What can hang from each mark
K: S
X: D S Y Z
S: F K X
Z: H
D: X
H: Z
Y: X

Each row was made from one small tree. Brackets hold a mark, then the marks that hang from it, in alphabetical order. Every link used is in the known rows. Write each row's tree.
Known rows
(D X): [ -0.7  28.3   1.8  -8.8 -12.8  11.9  31.2 -28.9 -31.8   2.5 -13.7 -20.7
  22.4  47.8  14.9  18.4  32.5 -39.4  18.8]
(K S): [-24.8  44.0  -0.7 -11.9 -21.2  14.8  16.3 -28.4 -36.6   8.9  -8.1 -15.2
  17.1  49.1   9.8  22.5  32.9 -21.7  13.6]
(K (S F (X D))): [-13.0  66.8 -24.7 -23.4 -33.0  27.5  21.4 -37.7 -40.0  37.9 -29.2  -2.6
  25.3  61.0 -22.8  13.8   7.0  -9.4   3.9]
(S K (X D (Z H))): [-18.9  -1.4 -12.7   7.4 -13.7  17.7   8.7 -46.8 -18.8  10.1   2.9 -21.8
  12.7  22.5   0.6  31.3  33.0 -21.3  -0.1]
(X Z): [-12.3  13.5   2.1 -15.4   0.0   3.8  10.3 -42.8 -20.3   7.4  -3.3 -29.4
  17.3  23.8  17.5   4.9  16.1 -20.2   2.7]
(K (S F X)): [-21.7  65.4 -21.3 -24.2 -33.6  28.1  19.0 -38.8 -36.8  25.2 -26.1  -0.4
  17.3  60.4 -26.5  18.7  14.0 -22.7  17.2]
(K (S F (X Y))): [-28.0  60.9  -4.3 -26.4 -11.0  12.8  11.7 -30.4 -34.0   5.6 -28.6   3.3
   0.9  54.7 -29.8  32.6  11.7 -11.0   0.7]
(K (S F (X Z))): [-16.7  49.5 -20.5 -27.8 -18.9  18.2  19.8 -40.7 -29.3  33.7 -22.4  -3.2
  18.6  47.5 -19.7  10.8   7.9 -10.6   1.7]
(H Z): [-22.1  24.4  -2.3 -19.9 -15.0  15.3   8.0 -39.3 -35.6 -15.5 -13.8 -37.8
  -0.2  40.3  -2.8 -10.3  33.3 -33.0  42.9]
(D (X Y Z)): [ -3.2   4.9  22.3 -12.7  27.3 -12.8  26.1 -24.8 -22.9 -10.0 -14.8 -19.3
   8.1  29.9  17.6  22.6  23.6 -14.9 -10.5]
(X D (S F K) Y): [-13.8  11.7  -0.8  -4.7   9.1 -23.5  11.1 -31.7 -22.7 -20.5 -11.8 -20.2
   0.2  40.3  20.6  25.4   4.1   8.6  -3.0]
(D (X S Y (Z H))): [  0.1 -17.3  25.3  20.5  25.1  -6.9  23.6  -7.7  -4.9 -24.1   7.5 -19.4
  10.2  14.5  20.2  22.4  35.5  -2.8 -21.0]
(Y (X D (S F K))): [-13.6  46.2 -21.9   8.8   5.0   6.7  12.6 -55.3 -31.6  10.0   9.9 -25.5
   5.7  27.8  29.3  15.7  -7.9 -15.7  17.1]
(Y (X D (S K) Z)): [-22.7  25.7   3.2  10.6  30.5   1.8  15.3 -60.7 -25.1  13.1  27.0 -39.2
   7.3  12.1  45.0  11.9  13.3 -13.3  -6.2]
(Y (X S (Z H))): [-13.2  20.0   0.1  31.6  17.6  23.3   3.6 -42.4  -9.9   1.1  36.8 -30.5
   8.0  -7.2  26.9   6.6  13.3 -16.9  -3.1]
(D (X (S K) (Z H))): [ -2.7 -27.0   2.9  26.4   1.3  -3.7  30.8 -22.9 -12.2 -15.2  14.8 -23.0
  15.2  24.4  34.1  25.5  46.6 -21.1  10.3]
(K (S F)): [-10.1  46.5 -22.7 -16.7 -31.4   8.9  14.5 -25.8 -37.3  13.5 -22.5  -4.8
  17.5  54.4   1.0  15.7   4.7  -9.5  25.1]
(Y (X (S K))): [-37.2  42.5   5.1  12.6  11.5  12.6  11.1 -58.5 -25.8  -7.8  27.1 -33.8
  -4.0  24.1  33.7  24.9  25.5 -38.8  20.9]
(Y (X (S K) (Z H))): [-24.3   7.0  -2.6  36.1  16.4  11.4   3.2 -47.6 -13.9  -9.1  40.5 -32.2
  -4.0  -3.4  36.5  24.2  24.7 -22.5  10.9]
(X D S): [-11.4  26.2   8.1  -3.9  -4.9  10.5  19.0 -35.3 -21.7   4.9   1.9 -33.1
  29.4  36.6  23.5   1.4  23.3  -9.3  -9.9]

Which tree is each row?
[-17.3  56.2   4.5   9.1  13.9  23.5  13.8 -50.4 -27.3  15.4  20.1 -34.8
  18.0  19.5  27.9   3.8   8.2 -19.6  -6.9]
(Y (X D S))
[ -1.3  59.5 -19.7   3.4   4.5  18.5  11.5 -49.5 -29.1  19.4   6.8 -24.4
  17.2  23.6  20.2  -2.3 -19.3  -7.6   3.2]
(Y (X D (S F)))
[-22.9  45.4  -1.2 -21.9  -6.9  24.0  24.6 -42.6 -33.8  41.9 -12.6 -14.5
  27.2  45.5  -6.4  14.3  27.9 -10.6 -21.1]
(K (S (X D Z)))
[ -6.2 -15.8  18.1  17.6  23.7  -6.1   6.3 -18.0  -3.3 -15.8  11.6 -26.3
  11.8   4.5  21.8  14.2  19.1  17.8 -35.8]
(X D S Y (Z H))
[-28.2  63.3  -1.9 -19.1 -22.3  32.7  23.3 -39.8 -40.4  33.4 -16.8 -11.3
  26.5  57.4 -14.4  21.4  34.6 -20.3  -6.3]
(K (S (X D)))
[-24.9  40.2 -24.1 -20.7 -30.7  13.4  10.4 -55.4 -29.5   3.3 -19.6 -13.8
   2.7  52.2 -15.3  29.2  13.5 -39.5  32.6]
(S F K X)
[-24.9  -9.1  24.2  -3.3  34.5 -28.0  13.2 -37.5 -14.4 -17.5   6.6 -32.5
   2.8  23.4  35.9  22.5  26.3   8.0 -26.5]
(X D (S K) Y Z)
[-14.6  32.3  -0.3 -22.3  -0.9  20.7  17.0 -53.3 -22.9  31.3 -10.1 -26.4
  25.7  32.0  -6.6   5.2  16.8 -19.7 -18.8]
(S (X D Z))
[ -6.8   8.6   5.7  -1.5  10.4 -23.0  29.6 -22.1 -24.1 -29.3 -15.1 -12.6
  -0.9  49.6  18.9  32.7  18.7 -13.4  13.6]
(D (X (S F K) Y))
[  2.5  43.1 -18.2   0.6  20.4   9.5  12.3 -51.9 -22.6  29.6  10.3 -26.5
  18.3  11.2  25.8 -10.9 -26.2   4.1 -10.9]
(Y (X D (S F) Z))
[ -4.8  20.4  -5.0  31.4  18.9  23.2   7.5 -40.8 -13.6  14.1  33.1 -31.7
  17.7  -6.6  31.1   4.5   6.1  -3.4 -16.8]
(Y (X D S (Z H)))
[-13.5   4.8  28.1  -8.8  34.5 -14.3  13.7 -31.1 -11.7  -6.4   2.0 -31.8
  14.7  18.5  26.2   6.1  15.4  13.8 -40.6]
(X D S Y Z)
[-25.5  46.1  17.2 -21.2   6.4  15.2   9.5 -43.1 -26.0   3.2 -17.4 -19.9
   8.0  40.0 -16.5  26.8  22.3 -19.9 -20.3]
(S (X D Y))
[  8.3   5.2   9.4 -10.2  26.5 -20.9  30.9 -18.6 -13.6  -9.1 -15.6 -14.1
  11.7  32.5  16.3   6.6   2.5   5.4 -14.5]
(D (X (S F) Y Z))
[-18.9 -23.5   1.1  22.9  -3.9  -4.2   7.3 -32.8  -6.7 -19.5  23.4 -29.7
   6.9  14.2  32.9  22.1  38.1 -13.7   7.3]
(X (S K) (Z H))
[  3.8  -4.1 -11.3  -3.5   2.4 -16.9  36.9 -33.9 -21.2  -0.3  -7.9 -17.7
  16.4  41.5  30.2  11.4  14.2 -13.3  16.2]
(D (X (S F K) Z))
[  4.6 -13.4  13.1  12.2  17.3  -4.2  18.8 -10.9 -14.1 -18.7  -5.3 -14.3
   5.9  15.9  14.0  31.8  27.1 -10.1  -6.6]
(D (X Y (Z H)))
[-11.7  39.9   4.7   5.6  30.4  13.9  15.0 -53.6 -21.3  23.8  24.0 -37.0
  19.9   8.2  34.9  -4.5   2.2  -7.9 -21.7]
(Y (X D S Z))
[ -2.5 -10.4   6.8   9.2  15.2  -4.0   0.3 -20.6 -13.4 -10.6  -1.3 -22.8
   7.4   5.1  13.8  24.7  12.7   9.7 -22.9]
(X D Y (Z H))
[-26.2 -28.3  19.0  21.9  22.1 -17.9   2.2 -24.5  -1.6 -39.7  19.3 -27.2
  -9.4   7.2  27.6  35.4  36.6  -1.0  -9.0]
(X (S K) Y (Z H))
[-26.2  19.7  -4.2 -16.2  -2.3   9.4  16.9 -58.8 -27.2  20.7  -5.7 -27.9
  14.0  37.7   4.4  23.1  28.5 -24.4  -4.3]
(S K (X D Z))
[-21.4  29.2  18.4 -23.2  21.9   5.1  10.6 -45.1 -18.8  12.3 -13.7 -23.9
  10.0  26.2  -8.9  18.9  15.4  -7.1 -35.1]
(S (X D Y Z))
